Each row was made from one path, in order. Every step used is in the known rows, and no mark comes twice. Write each row's path.
In the rows, 128 means zero.
Known rows:
sedop, nivet, fufu: [124 125 114  83 124 112 130 138 118 123 107 134 145 149 103 131 115 116
 149 156 110 118 132 101 109 130 127 132 147 120]
fufu, nivet: [114 129 106 121 123 113 129 124 122 127 139 134 129 120 119 123 123 105
 136 142 125 127 123 141 128 137 128 130 143 146]
rogu, zolug: [145 124 119 147 127 117 130 137 133 134 126 137 129 119 144 123 119 107
 104 125 154 136 125 112 117 135 128 129 139 125]
kigam, movu: [129 130 116  91 123 156 128 131 127 119 128 130 125 110 106 128 135 141
 135 147 131 126 134 125 141 133 127 127 137 127]
movu, zolug, pima, pigi, debu: [116  97 101 140 129 190 170 148 108 122 147 131 110 128 105 134 121 150
 141 129  93 135 136 113 134 139 127 104 169 136]
nivet, fufu: [118 119 130 111 135 146 110 138 126 130 111 116 139 136 104 137 127 129
 148 129 115 123 134 107 127 129 123 124 136 128]
sedop, kigam, movu, zolug, rogu: [116 127  99  81 128 141 132 138 110 104 135 136 122  83 115 132 123 147
 116 167 101 130 125 100 146 150 126 130 158 127]
vamato, sedop, kigam, movu, zolug: [135 136 124 108 132 192 120 135 125 102 111 129 119  85 119 125 117 116
  90 150 117 131 122 106 108 145 113 136 146 102]
rogu, zolug, movu, kigam, pima, pigi: [125  97  81 119 138 113 159 143 114 123 120 148 116 135 131 128 100 158
 135 123 120 148 127  99 139 166 122 115 223 126]
movu, kigam, sedop, nivet: [133 129 115 165 133  83 133 133 126 118 130 160 125 102 117 132 103 142
 120 164 129 141 123 108 116 156 121 133 156 128]
fufu, nivet, sedop, kigam: [110 108  98  91 126 144  99 122 118 115 128 140 147 115 108 124 116  84
 133 153 120 124 125  92 106 136 130 124 133 137]
pima, zolug, movu, kigam, sedop, nivet: [120 124  80 102 119  57 160 140  95 120 144 158 138 126 114 131 101 145
 149 152 131 144 126 118 108 152 112 125 186 117]
pima, kigam, movu, zolug: [125 120 115  73 130 120 128 140 116 114  87 119 126 113 119 131 123 149
 112 152 110 136 140 126 125 135 119 126 163 113]
movu, kigam: [127 126 139 165 133 106 134 131 133 119 126 135 115 113 128 134 114 155
 128 129 107 139 126 133 141 142 121 126 153 132]
zolug, movu, kigam, sedop, nivet, fufu: [109 113 110 124 132  79 140 137 108 119 121 134 138 144  88 137 110 142
 163 160 110 132 136  90 128 157 109 123 176 127]
sedop, kigam: [125 127 130  85 125 123 122 127 123 117 133 136 129 132 136 123 115 107
 119 134 129 124 123 108 117 128 135 121 124 126]
kigam, sedop, nivet: [133 131 101 125 129 102 127 130 121 125 133 155 137 117 115 126 118 117
 120 163 150 129 125 102 104 144 127 135 124 126]
pima, kigam, movu: [128 123 103  46 132 119 116 137 117 114 113 128 130 143 127 125 127 142
 130 146 121 127 134 116 128 126 128 124 162 118]
debu, pigi: [127 135 125 106 124 166 155 133 128 127 119 116 132 115 117 125 134 134
 124 128  92 123 116 135 143 122 124 106 151 129]
zolug, movu: [116 122 121 104 119 103 150 123 113 128 137 116 132 163 125 124 133 130
 151 121 120 125 133 128 141 127 121 124 148 128]
vamato, sedop, nivet: [142 143 110 129 128 134 138 129 125 117 127 142 132 144 140 119 113 107
 112 141 125 124 114 114  89 135 121 145 147 104]
rogu, zolug, movu, kigam, pima, pigi, debu: [109  85  87 131 132 109 175 149 114 121 140 161 107 165 121 130 103 156
 142 112 106 146 133  92 149 164 127  94 234 129]
movu, kigam, pima, zolug: [112 119 104 131 137 118 133 149 117 123 126 156 124  78 120 140 105 175
 133 127 129 142 120 132 121 148 127 130 174 121]
nivet, sedop, kigam, movu, zolug, pima: [123 101 112 102 130 237 114 140 109 108 119 122 138  58  86 133 127 139
 128 173 121 124 135  75 111 139 117 136 133 124]
pima, kigam: [126 122 117  79 135  91 121 134 119 123 113 127 132 157 150 125 118 127
 121 126 119 128 128 122 117 122 130 121 155 120]
nivet, sedop: [126 108 121 139 134 159 100 127 128 129 111 130 143 118 110 133 131 126
 130 134 124 128 136  97 118 125 124 127 134 120]
fufu, nivet, sedop: [111 110  96 135 130 151 106 123 122 126 123 133 145 111 101 129 128 103
 140 147 121 127 130 115 117 135 123 131 142 139]
nivet, sedop, kigam: [123 106 122  94 133 159  95 126 122 117 117 136 144 123 121 128 119 108
 123 141 124 125 130  78 105 124 131 121 127 118]
pima, popu: [117 126 129  80 131  50 121 133 127 132 119 127 135 135 133 125 122 116
 122 133  95 126 128 153 130 127 120 112 154 116]

Write each row's path:
[123 105 122  91 127 188 102 133 123 106  88 130 136  77  91 134 124 122
 114 168 115 131 142  81 112 137 118 127 134 111] => nivet, sedop, kigam, movu, zolug
[131 115 124 155 125  71 158 136 122 125 131 129 121 139 141 125 112 135
 127 120 125 143 130 115 141 148 114 123 184 127] => rogu, zolug, movu, kigam
[110 123  84  52 133 157 135 140  96 114 145 144 139 134 140 122 109 127
 127 114 141 124 108 101  88 140 124 131 178  99] => vamato, sedop, kigam, pima, zolug, movu
[130 128 116  49 121 150 119 129 123 108 132 139 127 117 116 124 123 121
 128 155 131 122 128 104 130 132 133 121 132 125] => sedop, kigam, movu
[124 123 105 112 135 128 110 138 119 129 118 142 147 128  93 135 116 116
 139 163 136 125 131  85 101 144 123 129 125 126] => kigam, sedop, nivet, fufu
[100 109  70  87 128 162 111 134 106 103 130 143 140  68  87 134 123 122
 125 185  91 129 127  85 136 156 122 130 175 138] => fufu, nivet, sedop, kigam, movu, zolug, rogu
[115 118 124 176 136  96 140 127 118 123 142 131 122 121 111 134 123 153
 140 132 121 142 130 119 148 154 111 120 160 134] => zolug, movu, kigam, sedop
[ 84  95  55  31 124 135 120 134  86 117 135 153 158 120  99 126 111 104
 159 146 132 124 123  91  99 141 129 125 182 125] => fufu, nivet, sedop, kigam, pima, zolug, movu
[103 104 121 112 140  15 144 146 120 130 115 140 128 123 138 127 107 142
 121 132 102 139 126 131 139 158 113 116 221 115] => rogu, zolug, movu, kigam, pima, popu
[112 112  83  56 123 172  93 126 117 107 128 143 145  97  89 123 123  93
 138 171 126 123 131  91 120 141 128 124 145 136] => fufu, nivet, sedop, kigam, movu
[126 122 120 135 126 200 149 143 113 118 128 116 122  60  93 134 136 160
 132 161 120 127 133 124 133 142 118 144 134 133] => kigam, movu, zolug, pima
[139 137 113  82 132 190 111 131 126 103 134 136 123 115 128 120 122 115
 109 141 129 123 116  98 112 139 124 130 143 108] => vamato, sedop, kigam, movu
[115 121  89  75 137 109 135 145 106 109 118 128 124 108 126 134 126 171
 116 157  86 133 129 112 141 143 123 129 193 122] => pima, kigam, movu, zolug, rogu
[129 124  90  76 135  73 121 135 110 122 121 153 142 150 135 123 108 117
 114 162 139 130 125  95  90 137 130 128 151 118] => pima, kigam, sedop, nivet
[115 125 112 154 135 117 142 136 117 124 130 126 123  94 126 136 128 154
 116 142  99 134 123 125 144 144 122 136 157 129] => movu, zolug, rogu
[ 94 100  87  93 139 165  94 126 117 115 120 153 148  93  99 129 115 101
 132 160 128 121 122  87 103 147 136 133 145 137] => fufu, nivet, sedop, kigam, pima
[128 126 128 122 121 156 133 136 126 119 102 124 120  84  98 133 132 146
 118 156 118 135 140 132 135 141 116 133 135 123] => kigam, movu, zolug
[ 91  88  94 111 134 112 171 139 110 115 141 153 106 174 105 136 110 182
 164 115  85 139 137 106 164 154 126  94 228 131] => zolug, movu, kigam, pima, pigi, debu
[118 131  73  93 128 110 137 145 102 129 163 146 136 111 141 133 123 153
 137 126 123 132 113 122 128 134 131 125 169 126] => pima, zolug, rogu
[129 118  80  75 151 198 118 134 119 110 126 150 121 128 140 122 103 124
 108 123 121 131 109  86  98 151 133 120 173 107] => vamato, sedop, kigam, pima, pigi
[126 108 110  64 127 187  94 129 122 109 117 139 142 108  99 129 126 120
 131 157 130 123 136  73 118 131 129 122 134 118] => nivet, sedop, kigam, movu
[134 104  75  88 145 127 118 162 100 131 129 143 152 129 123 126 105 119
 123 162 150 125 121  54  77 147 128 131 163 127] => rogu, zolug, pima, kigam, sedop, nivet, fufu
[127 118  95  56 135 163 135 143 106 115 142 122 132 121 122 125 131 159
 143 150 122 119 127 109 124 128 129 131 159 132] => zolug, pima, kigam, movu
[118 111 110 146 150 151 125 145 104 127 129 122 131  84 124 133 123 149
 108 149 128 136 125 108 103 145 119 132 136 129] => movu, zolug, pima, kigam, sedop
[ 97  94  80  35 130 147 118 139  94 120 125 145 156 125 107 130 115 127
 148 133 135 125 128  78  93 132 127 124 170 108] => nivet, sedop, kigam, pima, zolug, movu
[123 119 105 109 146 103 102 134 118 129 123 136 134 133 138 128 121 132
 112 135 141 136 125 105 111 135 128 118 138 124] => pima, kigam, sedop
[133 110  97 127 134 194 159 141 106 125 122 116 120  96 114 132 118 153
 133 139 103 137 128 126 121 142 120 124 156 133] => movu, zolug, pima, pigi
[114 119 123  90 133 126 143 149 113 124 121 112 131  67  99 130 131 153
 126 166  88 126 134 151 138 141 109 126 165 122] => kigam, movu, zolug, pima, popu
[116 108  94 103 147 135 126 156  93 123 105 127 147 109  98 136 108 137
 131 176 112 126 130  80  81 146 117 137 154 123] => movu, zolug, pima, kigam, sedop, nivet, fufu
[123 118 130 167 133 175 150 138 113 127 131 115 125  77 113 133 128 150
 127 141 119 130 128 129 120 137 118 146 129 134] => movu, zolug, pima
[144 120  82  78 139 252 141 144 105  99 131 125 116  82 115 123 113 139
 114 151 107 131 117  93 106 153 115 125 170 113] => vamato, sedop, kigam, movu, zolug, pima, pigi
[108 101  87  94 126 220 118 136 101 105 132 128 141  49  73 129 123 114
 136 186 113 123 131  92 111 148 118 138 145 142] => fufu, nivet, sedop, kigam, movu, zolug, pima
[126 119 117  89 125 195 141 140 108 108 135 123 124  65 101 129 122 140
 125 168 121 123 128 106 122 141 123 138 132 130] => sedop, kigam, movu, zolug, pima
[121 105  97  99 124 143 148 136 121 124 139 147 113 177 118 129 122 129
 142 114 102 133 135 112 144 130 133  90 170 130] => pima, pigi, debu
[122 114  97 119 152 147 115 142 105 129 151 133 135 113 134 128 126 148
 126 142 142 127 119  99 108 137 128 123 138 134] => zolug, pima, kigam, sedop
[119 109  85  74 148 135 119 152  94 126 131 137 152 133 106 132 113 137
 148 167 127 117 125  69  87 138 127 131 155 129] => zolug, pima, kigam, sedop, nivet, fufu
[138 106  89 140 149 142 117 151 109 135 152 137 135 107 148 122 119 124
 102 138 164 135 116  82  94 144 130 127 142 132] => rogu, zolug, pima, kigam, sedop
[108  99  86  55 136 173  96 144 106 121 115 159 154  95 112 134 110 127
 127 139 147 127 122  80  82 133 136 125 146 108] => nivet, sedop, kigam, pima, zolug
[ 96 117 133 123 149  46 121 140 131 125 109 145 125  95 123 135 107 163
 121 142  85 134 123 149 140 151 119 118 195 119] => movu, kigam, pima, popu
